Known rows, with every step that occurs
vakef > tanu: [ 0.89  0.67  3.02  0.70  4.19 -2.74  1.72  0.49  1.08  1.51  0.09  0.28
 -1.31 -1.34 -2.05  0.59  0.07  2.25 -0.58 -3.01 -0.49]
sadit > makuz > vakef > tanu: [ 0.12  3.14  2.25  0.37  4.01 -2.04  3.50 -0.11 -0.35  1.64  0.00 -0.47
 -0.23  0.06 -1.61 -0.67 -0.13  2.45 -1.76 -3.38  0.84]
sifak > gaba > sadit > makuz: [ 1.34  1.19  3.38  0.06  1.83 -3.93  3.80 -1.30  1.06  2.18  1.70 -0.62
 -0.45 -1.03 -0.77 -3.53 -3.76  0.83 -1.54 -2.76  0.57]
padara > makuz > vakef > tanu > kube: [ 0.29  2.40  3.00  1.93  2.86 -0.74  1.67  0.77  0.27 -0.40 -1.65 -0.20
  0.12  1.25 -2.01  0.53  0.43  2.64  0.51 -3.23 -0.22]
kube > tanu > vakef > makuz > sadit > gaba: [-3.03  4.19  2.64  1.63  5.79 -0.82  2.32  1.28  1.14  0.12 -4.50 -0.42
 -0.37  0.94 -2.77 -2.17 -2.55  1.48 -0.31 -2.57  1.28]
makuz > vakef > tanu > kube: [-0.92  1.64  3.32  1.66  3.11  0.72  1.29  1.47  1.49  1.00 -1.05  0.08
  0.62  0.40 -2.30  1.03  1.62  2.18  1.03 -3.40 -2.03]
tanu > vakef: [-0.68  2.71  2.73  0.66  2.05 -1.04  1.21  1.51  0.84  1.34 -2.42 -0.27
  0.53 -0.44 -1.99 -0.10  0.26  1.56 -0.90 -2.97 -0.38]
vakef > makuz: [ 1.08  2.29  3.27  0.40  2.72 -1.54  1.55 -0.37  0.18 -0.16  0.06  0.22
 -0.09 -0.31 -1.10 -0.69 -0.30  2.48 -0.85 -2.58  1.69]
nosi > sifak > gaba: [ 2.95  0.08  3.21  0.24  2.62 -4.10  1.91  1.30  0.67  0.97  1.14 -0.04
  2.25 -1.76 -1.82  0.22 -0.19  1.22 -0.04 -3.01 -1.15]
kube > tanu > vakef > makuz > sadit > gaba > sifak > nosi: [-2.48  6.77  2.66  0.06  7.09 -1.90  2.18  0.84  2.35  1.19 -4.12 -1.15
  0.21  3.43 -3.39 -0.40 -3.52  2.03 -1.14 -2.82 -0.34]
nosi > sifak > gaba > kube > tanu > vakef: [ 1.15  2.21  3.54  1.92  3.47 -1.28  0.82  2.94  1.90  4.61 -0.70  0.04
  3.64 -1.18 -3.25  0.02 -0.66  1.00  0.56 -2.37 -0.03]
tanu > kube: [ 1.05 -0.33  4.28  0.76  1.04 -0.07  0.96  0.69  1.62  0.84 -0.02  0.71
  0.34 -0.57 -1.82  1.26  1.52  1.54  0.17 -3.09 -1.29]
vakef > tanu > kube: [ 0.16 -0.56  3.82  1.22  3.05 -0.69  1.33  0.79  2.03  1.95  0.18  0.61
 -0.14 -1.22 -2.17  1.53  0.81  1.84  1.13 -2.98 -1.90]
kube > tanu > vakef > makuz > sadit > gaba > sifak: [-3.17  5.57  2.89  0.98  6.68 -1.58  1.96  1.42  1.65  1.42 -4.07 -0.90
  1.31  2.66 -3.02 -1.37 -3.06  1.83 -1.45 -2.20  1.53]
gaba > kube > tanu: [ 2.39  0.81  4.41  1.77  3.21 -0.44  0.28  1.10  1.77  3.49  0.39  1.16
 -1.17 -0.32 -2.96  0.67  0.80  2.12 -1.45 -2.68  1.99]
sadit > gaba: [ 0.43  2.37  2.82  0.47  2.26 -2.59  1.77 -0.05  0.26 -0.12 -0.51  0.04
 -2.79 -0.21 -1.28  0.18 -1.67  1.60 -1.88 -3.48  0.31]
vakef > makuz > sadit > gaba > kube: [-0.45  3.62  4.23  1.62  3.10 -1.53  1.91 -0.42  1.81 -0.63 -0.17 -0.19
  0.22  3.49 -1.16 -2.77 -2.12  1.75 -2.38 -3.00  1.80]
sadit > gaba > kube > tanu: [ 1.14  2.36  3.75  1.82  3.23 -0.95  0.69  0.53  1.54  2.86 -0.04  0.81
 -2.86  0.09 -2.48  0.44 -1.65  1.79 -1.84 -3.01  2.14]
sifak > gaba > kube > tanu: [ 2.52  0.32  3.79  1.95  2.84 -1.71  0.58  1.30  2.43  4.90  0.79  0.93
 -2.47 -1.38 -2.80 -0.07 -1.34  1.69 -0.15 -2.83  1.79]
nosi > sifak > gaba > kube > tanu: [ 3.62  0.08  4.19  1.71  3.65 -2.40  0.88  1.86  1.86  3.92  1.57  0.68
  2.20 -1.41 -3.04  0.54 -0.12  1.40 -0.01 -2.54  0.59]

Rows
[-1.85  5.85  2.95  2.20  3.58  0.64  0.86  0.65  1.22  2.77 -2.18  0.00
 -0.40  0.72 -2.13 -1.11 -3.32  1.88 -0.67 -2.29  3.00]
sadit > gaba > kube > tanu > vakef > makuz
[-2.73  7.52  2.62 -0.40  5.16 -2.47  2.44  0.33  2.17 -0.25 -3.40 -1.76
  1.28  4.66 -2.06 -1.05 -3.55  1.83 -1.92 -3.16 -1.25]
tanu > vakef > makuz > sadit > gaba > sifak > nosi
[-3.42  6.32  2.86  0.46  4.73 -2.14  2.25  0.82  1.56  0.11 -3.31 -1.53
  2.40  3.91 -1.75 -1.97 -3.08  1.68 -2.20 -2.52  0.65]
tanu > vakef > makuz > sadit > gaba > sifak
[-0.42  1.85  3.62  1.09  3.53 -1.89  4.11  0.45  1.31  1.62  1.68 -1.22
  5.67 -0.03 -1.55 -2.26 -1.75  0.78  1.33 -2.73 -2.84]
nosi > sifak > gaba > sadit > makuz > vakef > tanu > kube
[-1.32  4.09  2.64  0.64  2.54 -0.41  1.44  0.68  0.39  0.63 -2.21 -0.44
  1.39 -0.08 -1.38 -1.14 -0.89  2.03 -0.31 -2.38  1.05]
tanu > vakef > makuz
[-2.82  5.55  3.57  1.86  2.91 -0.39  1.80  0.75  1.95  0.19 -2.45 -0.78
  1.87  3.78 -1.43 -3.28 -2.64  1.31 -1.72 -2.88  1.30]
tanu > vakef > makuz > sadit > gaba > kube
[-0.99  2.84  3.25  0.76  3.97 -2.63  2.69 -0.42  0.85 -2.15 -1.38 -0.36
 -0.71  1.83 -1.29 -2.39 -2.06  1.73 -1.58 -3.14  0.85]
vakef > makuz > sadit > gaba
[-1.09  3.55  2.67  1.26  4.51  0.15  1.20  1.25  0.51  1.92 -2.96  0.15
  0.29 -1.32 -2.68 -0.50 -0.83  2.18  0.36 -2.01  1.85]
kube > tanu > vakef > makuz
[-0.60  2.02  3.08  0.77  2.87  0.00  3.12  0.27  0.68  1.79  0.02 -0.18
  1.03  0.29 -1.71  0.27  0.69  2.04 -0.07 -3.41 -0.48]
sadit > makuz > vakef > tanu > kube
[ 1.94  0.61  3.95  0.68  2.96 -3.99  2.31  0.69  1.29  0.24  1.60 -0.57
  3.55 -1.13 -1.54 -2.09 -1.58  0.70 -0.11 -2.43 -2.34]
nosi > sifak > gaba > sadit
[ 0.27  3.65  3.07 -0.11  3.12 -3.30  1.37  0.09  0.80  1.19 -0.08 -0.49
 -1.14  1.49 -1.57  1.09 -2.18  2.00 -3.01 -3.08  0.78]
sadit > gaba > sifak
[-1.97  3.39  3.74  2.38  4.41 -0.32  1.36  2.22  2.56  2.17 -3.43 -0.08
 -0.48  2.19 -3.32 -1.62 -1.46  1.00 -1.64 -3.05  0.72]
makuz > sadit > gaba > kube > tanu > vakef
[ 0.97  3.20  2.64 -0.11  2.03 -1.39  3.07 -0.09 -0.78  0.47 -0.21 -0.37
 -0.08  0.68 -1.27 -0.89  0.61  2.14 -2.66 -3.54  1.66]
sadit > makuz > vakef
[-1.23  4.39  3.13  2.14  3.13  0.16  0.63  1.64  1.53  3.53 -2.32  0.11
 -1.47  0.41 -2.77 -0.09 -2.16  1.37 -1.28 -2.87  1.56]
sadit > gaba > kube > tanu > vakef
[-1.58  2.39  3.86  1.17  3.18  0.06  3.52 -0.34  1.27  1.14  0.54 -0.75
  2.39  1.00 -1.47 -2.07 -0.73  1.57 -0.13 -2.85 -1.47]
gaba > sadit > makuz > vakef > tanu > kube
[-1.14  2.97  3.67  2.50  4.41 -0.53  1.43  1.99  3.31  3.67 -2.43 -0.12
  1.03  1.07 -3.02 -3.15 -2.31  1.41  0.54 -2.27  1.71]
sifak > gaba > kube > tanu > vakef > makuz > sadit
[ 0.23  4.06  3.47 -0.69  4.81 -4.10  2.32  0.20  2.34 -0.34 -1.23 -0.93
 -1.25  3.96 -2.47  0.46 -1.95  1.78 -3.11 -3.98 -2.12]
makuz > sadit > gaba > sifak > nosi
[-1.43  3.44  4.26  2.36  4.86  0.68  1.08  1.82  2.55  2.25 -2.78  0.17
  2.40  2.08 -3.10 -2.47 -0.11  1.83 -0.61 -2.12  1.86]
gaba > kube > tanu > vakef > makuz > sadit
[ 1.22  2.96  3.18  0.39  2.75 -3.37  4.07  0.16 -0.24  0.30  1.37 -1.37
  4.68  0.41 -1.14 -3.33 -1.83  0.93 -1.35 -2.86 -0.83]
nosi > sifak > gaba > sadit > makuz > vakef
[-0.99  4.14  3.50  0.12  4.90 -3.27  2.34 -0.19  1.43 -0.78 -1.04 -0.88
  0.87  3.53 -1.49 -1.53 -2.59  2.12 -2.85 -2.75  1.20]
vakef > makuz > sadit > gaba > sifak
[ 0.92  3.09  3.73  1.36  1.30 -1.59  1.01 -0.07  1.18  1.40  0.72  0.17
 -1.64  1.43 -1.24 -0.18 -1.66  1.62 -2.58 -3.43  1.25]
sadit > gaba > kube
[ 0.94  1.59  3.95 -0.02  2.31 -2.75  3.54 -1.34  0.30  0.62  1.37 -0.36
  0.84 -0.15 -0.90 -2.76 -1.57  1.31 -2.69 -2.62  0.76]
gaba > sadit > makuz
